Known rows, with every step that occurs
Z -> S: [ 14  -8  10  -1 -15   4   6   9   3  15   0  -2  38  16   7  13 -20  12
 -12  -3  -7  18  13   9  20  -4  -8  -9   5  16 -15   3   5   5  -2  22
  -7   9 -17   7   6  11  12  -7   5 -10  19  19   3   1 -13   7   0 -12]
U -> S: [ 10 -14 -14 -18 -20 -16  19  11  -4  11 -16 -11  -7  22  13  24  -4  19
   8  -5 -19  16  -2  -1  20 -31   5 -11  -3  10 -16   9  12  -5 -23   6
  -1   9 -30   0  -6   1  16 -11   4  -5   7 -21  18  -7 -16   7  -1  -4]
Z -> Q -> G: [ 20 -13   5 -20 -22  31  19   2  14  10   9   2  30 -12  11   0   3  12
   9  -6  12   3  28 -16   8  -2  -5  27 -23 -24 -21   5  -3   7 -16   1
   6  -9 -19  -2  18  -7  13 -16  15   5  19   9 -10 -25   5 -15  -4   2]
M -> A -> P -> S: [ 21 -12  13  -4   6 -17  15  -6 -38   5  -2 -14  -5 -22  21  -2 -19   4
  23  -2  -5   0  -6  -2   8  -6  -1  -1  10 -14 -21  26  26 -12   0   8
   0  20  -1   5  31  22  21 -15   4  22  -7 -23  16   6  -3   9  23  -8]
U -> S -> G: [  6 -12   6   0 -20  -3  12  51  23 -12  -3   7 -15  25  19   4  15  13
  10 -17  -5  27   7  -2  12 -23  21  -6 -20   2  -5   9  -6  -6  -3  -7
   7   6 -16  18 -20  -5  11 -19  -5 -19   9 -23   8  -6   0   9  -9   1]
G -> S -> Z -> A: [  3  10   5  11  -7  13   7   3  14   0  -9  -1  15  11  14   3 -10  10
   0  16 -23  -2  22  20   2 -15 -20  -9  -7  13 -19   4  -9   9  -2  -3
  -5   9   2  18  10  17 -11  11 -14 -10   9  21  -1 -12 -15  10  -6 -20]
P -> S -> Z: [ 16   5   7 -18   1 -19   7 -12  -5 -17  -9 -10   1   6   9 -10   1  -9
   6   2 -12   4  -3   5  -6 -16 -11  -1   7   3 -20  11  -3  -7 -10   1
  -7  21   2  22   9  16  -5   6  -3  -3  -6  -9  -7   5  -2 -26   8  -8]
Q -> Z -> A: [  6  -9   6  -2 -19  27  21 -19  -8  18 -12  13  29  16  17  15 -10  17
  -2  18 -24 -15  27 -13  17 -10 -29   2  15 -10 -18  14  -5   8 -20   4
  -8   5 -12   4  29  11   0   5  -4   1  31  21  -6 -28  -2   9  -4 -22]
M -> A -> P: [ -5 -10  20  34   2  14  16  -3 -28  13   3  -4  -8   0   8   4  -3  25
  27   5  13  -8   1  -5  16 -11  14  10  -6  -7 -12  24  18 -27   3   2
  -6  -5  -5  -3  23  30  30 -24   0   7  -1  -3   5   9   2  39  12  11]
A -> P -> S -> Z -> Q -> G: [ 21  -8  13 -22 -13  22  16  -6  11   6   9  -1  25 -22  14 -10   9   0
  18 -17  11   4  23  -6  -6   6  -6  26 -31 -23 -18  13  -4   5  -8   2
   1  -7  -9   7  17  -6  15 -10   9  10   4  -1 -12 -21   5 -25  -6   6]
S -> Z: [ -1   6   9   0  -7   1   8  -7   7 -14  -6  -6   2  27   0  -5  14   4
   5   7  -3   1   2   1   1 -20  -1   7   3   8 -15   5 -11 -16 -10  -2
  -8   8  -1  18   1  22  -4   2  -2 -14  -1   3 -14   6  -1 -10  -2   0]
W -> G -> S -> Z -> Q -> M -> A -> P: [ -2 -11  27  37   0  10  11  -8  -9   5   5 -11  -5 -14  20  -9   3  23
  28   2   5  -6  12  15  -3 -10   8  19 -12  -9  -2  22   5  -6  15  -9
  -9  -7   9  17  18  18  21 -15   0   9  -9   6  -6 -15   3  24  -1  13]
G -> S -> P: [ 10  -7   3  11 -29 -18  -3  22  23 -24  -2 -22 -16  -3   8 -10  -1   8
  28  17 -19  24  -2   8   0 -20   4  -5   9  -1 -26  11  -5   6  -2 -13
  11  -1  -5  16  -8  28   5 -11  -2 -19   1   0  -8   0   8   8   1  -5]
M -> A -> P -> S -> Z -> Q: [ 26   9   9   1   7  10   6  -8  -5   0  -1   2  24 -39   7   0   7   4
  11 -17  -5 -22  18  16  -5   0 -15   8   4   2  -2  15   4   6   4   5
  -9  14  -2  21   4  -6  -5   0  -1   7   0   2  -7  -9  -2 -11   5   1]
M -> A -> P -> S -> G: [ 14 -10  26   9  -2  -5   9  39  -2 -17   8   5 -12  -8  24 -13   3   1
  20 -14   5  15   2  -1   3  -7  17   1 -11 -16 -10  21   4 -11  10  -7
   8  15   4  23   5  10  17 -21  -5  -1   0 -23   7   2  11  12  10  -1]
Z -> A -> P -> S -> G: [ 14  -9  25   0  -5   4   7  52   1 -14   7  10  -4   3  25 -11   2  -6
  20 -15  -5  14   5  -2   0   0  10  -3 -15 -14  -9  19   1  -6   4  -3
   9  17   6  23   6   8  11 -18  -9   3   3 -18   6   0   2  10   7 -10]
Z -> A -> P -> S -> U: [ 16   9  18  -5 -12  10   3  29   7  -1  -7  -1   5   8 -15   3 -14   5
  29  -4  -9  22  -5  -6 -12  -2  16  -3   8  -5 -21  28   4   0  -5   9
   4  16  -2  22   7  15   5 -18 -10   4   1 -17   2   7 -13  -2   7 -13]
Z -> A -> P: [ -7  -7  19  15  -5  29  11  22 -21  19   3   4   9  19  10  10  -4  14
  26   2  -7  -8   6  -8   7   1   3   2 -12  -4 -12  21  13 -15  -8   9
  -3  -1  -3  -2  22  25  21 -19 -10  11   3   5   2   3 -16  36   8 -11]
W -> G -> S: [  9 -23   4   8 -12 -14  -4  21  16 -10   8 -28 -15  12  31 -13 -17   3
  -7  27 -23  25   4  22 -10 -34   4  -1  -6   3 -19  10  11   9  -5  -8
  22  15   2  17  14  29   0 -12  -2  -3 -12  22   8 -22 -19  22  -6 -17]
W -> G: [  7 -33  17  -1   2  -4   4  34  -1   7  11  -1  -3  27  25  -6  -9  -2
  -7  19  -9   5  12  -8  -6 -30  11  11  11 -13 -14  14   7  -5  -9  -2
   9  17  -3  14  18  25  -8 -30  -3  -8   8  21  -1 -16 -20  10   4 -15]
Z -> Q: [ 21   2  -4  -6  -8  32   5  10   1   8   3   5  32 -10   3  13   1  15
   5  -7  -8 -17  20   0  10  -6 -15   9   9  -1  -4   5   8  10 -15   8
   3  11 -13   7   4  -6  -3  -9   6  -1  16  12  -8 -15  -8   3   5  -7]
Z -> Q -> M -> A -> P -> S -> U: [ 19  10  22   4 -12  11   8  12   8  -1  -8  -6   8 -14 -14  -1 -10  14
  35  -8  -2  16  -1  -1 -10  -3  13   7  11  -9 -14  28   3   7   2   3
  -2  12  -1  28   3   4   8 -18  -1   5   1 -21  -3  -3   1 -12   6  -2]

Rows
[  1   7   2   5 -13  -9   0 -12  19 -25  -5 -22 -10  17   9 -12   6   3
   3  14 -14  16   0  21  -6 -27  -5  -1 -13  18 -18   4  -7  -4  -5  -7
  -2   7   4  22  -1  24  -1  11  -4 -12 -14   7  -9  -4  -4  -2 -11  -4] | G -> S -> Z
[ 21 -11  12 -17   3  -7  11  13 -33  12  -2  -6   7 -10  22   3 -19  -4
  22  -4 -18   0  -3  -2   0   4 -11  -7   7 -13 -20  24  25  -3 -10  12
   2  24   1   4  32  17  15 -12  -4  24  -2 -16  14   2 -15   6  22 -22] | Z -> A -> P -> S
[ 11 -18  10  11 -20 -23  -5  35  27 -23   5 -19 -19  -1  16 -16  -4   0
  21  21 -21  24   2   8 -11 -23  13  -3  10  -6 -22  14  -7   7   3 -15
  13   1   0  23  -7  29  -2 -19  -6 -20   3  10  -8  -8   0  10  -1  -6] | W -> G -> S -> P
[ 28  11   1 -17   3  13   3  -1   4  -5  -2   2  29 -25   6   0   6  -3
   5 -15 -13 -16  18  12  -7  -2 -20   7   8   4  -5   8  -1  11  -7   6
  -5  21  -5  21   0  -9 -13   4   1   2   4   2 -10 -12  -6 -21   4  -7] | P -> S -> Z -> Q
[ 21   8  11 -14 -16   0   3  22  15  -8 -10  -7   3  12 -17   1 -15   5
  20   3  -9  27  -8 -10  -5 -13  14  -1  18  -3 -24  21   1   1 -11   7
   8  19  -7  24   0  13   0 -16  -3  -4   4 -18   1   7  -6 -14   8 -14] | P -> S -> U
[ 24   8   7 -10   3  16   3   1  -4  -3   1   0  24 -27   7  -1   8  -1
  14 -18 -12 -17  14  12 -10   2 -14   8   2   2  -3  15   3   7  -6   8
  -6  17  -3  20   3  -6  -6   1  -1   7   0   0 -12  -8  -7 -14   3  -4] | A -> P -> S -> Z -> Q
[ 11   3  12  33  -7   9  20 -35   5   2 -10 -12  11 -31  15  -3  -5  39
  11  13   4 -12  24  22  17 -25 -19  15  12  -9 -11   2  -9  10  14 -17
 -14  -3   0  20  12   0   4   6  13  -5  13   8  -4 -23  18  -2   1   9] | G -> S -> Z -> Q -> M -> A
[ 18   9  -6 -11  -5  14   7   3  14   2  -8   3  24 -13   3  12  13  11
   7 -19 -14 -12  20  15   0 -11 -11   3  -2  14   2   7  -2   9 -10   5
  -9  11 -17  17 -15 -17  -9   2  -1  -7   6   3  -7 -17 -10 -13  -8   3] | U -> S -> Z -> Q
[ 26  -7  10 -26 -16  18  17  -8  17   2   5   1  28 -23  15  -9   6   1
   9 -12   9   4  26  -6  -3   2 -11  25 -23 -22 -22   7  -9   9 -11  -1
   2  -4 -12   8  14 -10   6  -8  10   7  13   3 -13 -23   7 -33  -6   3] | P -> S -> Z -> Q -> G
[ 23  -9  15 -11 -10  20  18 -13   9   6   6   0  24 -36  14  -9   6   6
  15 -15  17  -1  28  -3  -1   4  -5  28 -30 -23 -19  14  -5   3  -1  -2
  -2  -8  -9   6  18  -6  14 -11  10   7   7   2  -9 -21  11 -21  -5  10] | M -> A -> P -> S -> Z -> Q -> G
[ 19 -10  -5  -5 -30  11   6  -1  28  -7   5 -24   9 -16  23 -10  -9  11
   5   9  -8  23  16  15  -1 -16  -8  10 -31  -3 -26   4   5  17  -9  -7
  19  -5  -8   6  13   6  17  -2   9   5  -1  13   0 -28  -2   5 -12  -8] | Z -> Q -> G -> S
[ 18  13  -3   2  -8  17  -1  -2  21 -11   0  -6  22 -19   5  -3   8   7
   3  -6 -15  -9  19  24  -6 -10 -17   6  -3  14  -4   5  -3  14  -5   1
   0  11  -5  22  -4  -4  -9   8  -2  -5  -1  16 -13 -16  -7  -3  -8  -4] | G -> S -> Z -> Q
[ 20 -13  16  -4   1 -14  17 -11 -37   7  -4 -17  -4 -22  23  -6 -17   8
  25  -1  -4   2  -4   3   5  -5  -7   4  13 -19 -20  23  22  -6  -1   3
  -2  17   2   8  32  18  23 -11   7  23  -5 -25  11   0   2  -1  23  -7] | Q -> M -> A -> P -> S
[  2   2  -3 -10 -10 -15  13  -5  10  -7 -16  -8  -6  24   6   9  14   7
   9  -5 -13  11   1  10   5 -27   3  -5  -9  17 -12   8  -7 -10 -12   1
 -12   7 -15  15 -13   6   1   2  -4 -15  -3 -14  -1  -1  -8 -13  -9   4] | U -> S -> Z
[  9  -8  23  10 -15  12   2  48  27 -10   8  13  17  18  15  -3   3   9
  -2 -16   3  28  17   5  12  -6  13  -4 -16   5  -5   5 -10   1   9   3
   3   6  -7  24 -12   3   8 -16  -3 -21  18   5  -3  -1   4   8  -7  -4] | Z -> S -> G
[ 13   6   9  -6   2   5  12   2  -2   7 -10   6  21   3  13   2 -13   2
   3   7 -22 -10  21   9   3  -7 -24 -10   6   0 -19   8  -7   6  -4   3
 -11  20   1  17  17  11 -14   8 -12  -2  15   8   2  -7 -15  -8   7 -23] | P -> S -> Z -> A
[-10  -1  21  17   0  26  10  13 -14  13   2   4   8  22   6   4   4   7
  27  -2  -7  -9   7  -1   0   2   2   3 -16   2 -10  21   6 -18  -3   7
 -10  -1   1   5  18  26  15 -11 -12   7  -2   5  -7   4 -14  28   2  -6] | S -> Z -> A -> P
[ 19   3  15  21  -2   4  24 -35  -6   6 -11  -5  15 -36  14  -2  -7  34
  12   6   5 -17  23  10  17 -17 -22  16  23 -15 -12   5  -6   9  12 -13
 -18   5  -1  20  15  -3   0   4  15  -1  17   0  -3 -20  19 -13   9   6] | P -> S -> Z -> Q -> M -> A
[  4  -1  10  13  -3   8   5  11  17   3  -4   1  12  12  19  -3 -12   4
  -5  17 -25  -2  25  22  -6 -18 -13  -9  -7   8 -17   5 -11  11   1  -4
  -4  12   5  21  11  18 -16   6 -17 -10   9  29   0 -17 -20  10  -8 -21] | W -> G -> S -> Z -> A
[ -3  -3  26  34  -1  20  17 -15 -17  10   0  -5   2 -11   9  -1   7  27
  33  -4  10 -13   9   4   7  -6   4  21  -6  -8  -4  20   5 -14   9  -4
 -15  -9   3  11  18  15  24 -12   4   9  -2  -3  -8  -5   8  21   4  16] | S -> Z -> Q -> M -> A -> P
[ 17  12   1  -3  -3  25   3   1  11  -4   0   5  29 -10   0   4  13   7
   5 -12  -7 -21  21  10  -1  -6 -14  11   4   8  -2   5  -6   7  -8   4
  -6  10  -7  19  -4  -6 -11   1   0  -6   6  13 -16 -12  -6 -10  -2  -2] | S -> Z -> Q
[ 10  10  17   8 -24  17   0  25  34   2  -5   1  27  23 -24  11 -16  17
   7  -4  -2  33   5   3   4  -8  18  -3   6  15 -17  14  -8   6   0  16
  -2   6 -15  24 -11   9   4 -16  -3 -20  13   7  -6   7 -10  -1  -7  -6] | Z -> S -> U
[ 12   1  16  -9 -17  17  16 -12  -1  -1  -4  -8  21  -6  16 -10  12  15
  28  -9 -10  -8  13   5  -6  -2 -24  22   9 -15  -2   5  -5  18  -7  -6
 -12   4   4  24  10  -8   5   6  12  12   6  -6 -22 -26   6 -28   1  -3] | A -> P -> S -> Z -> Q -> M
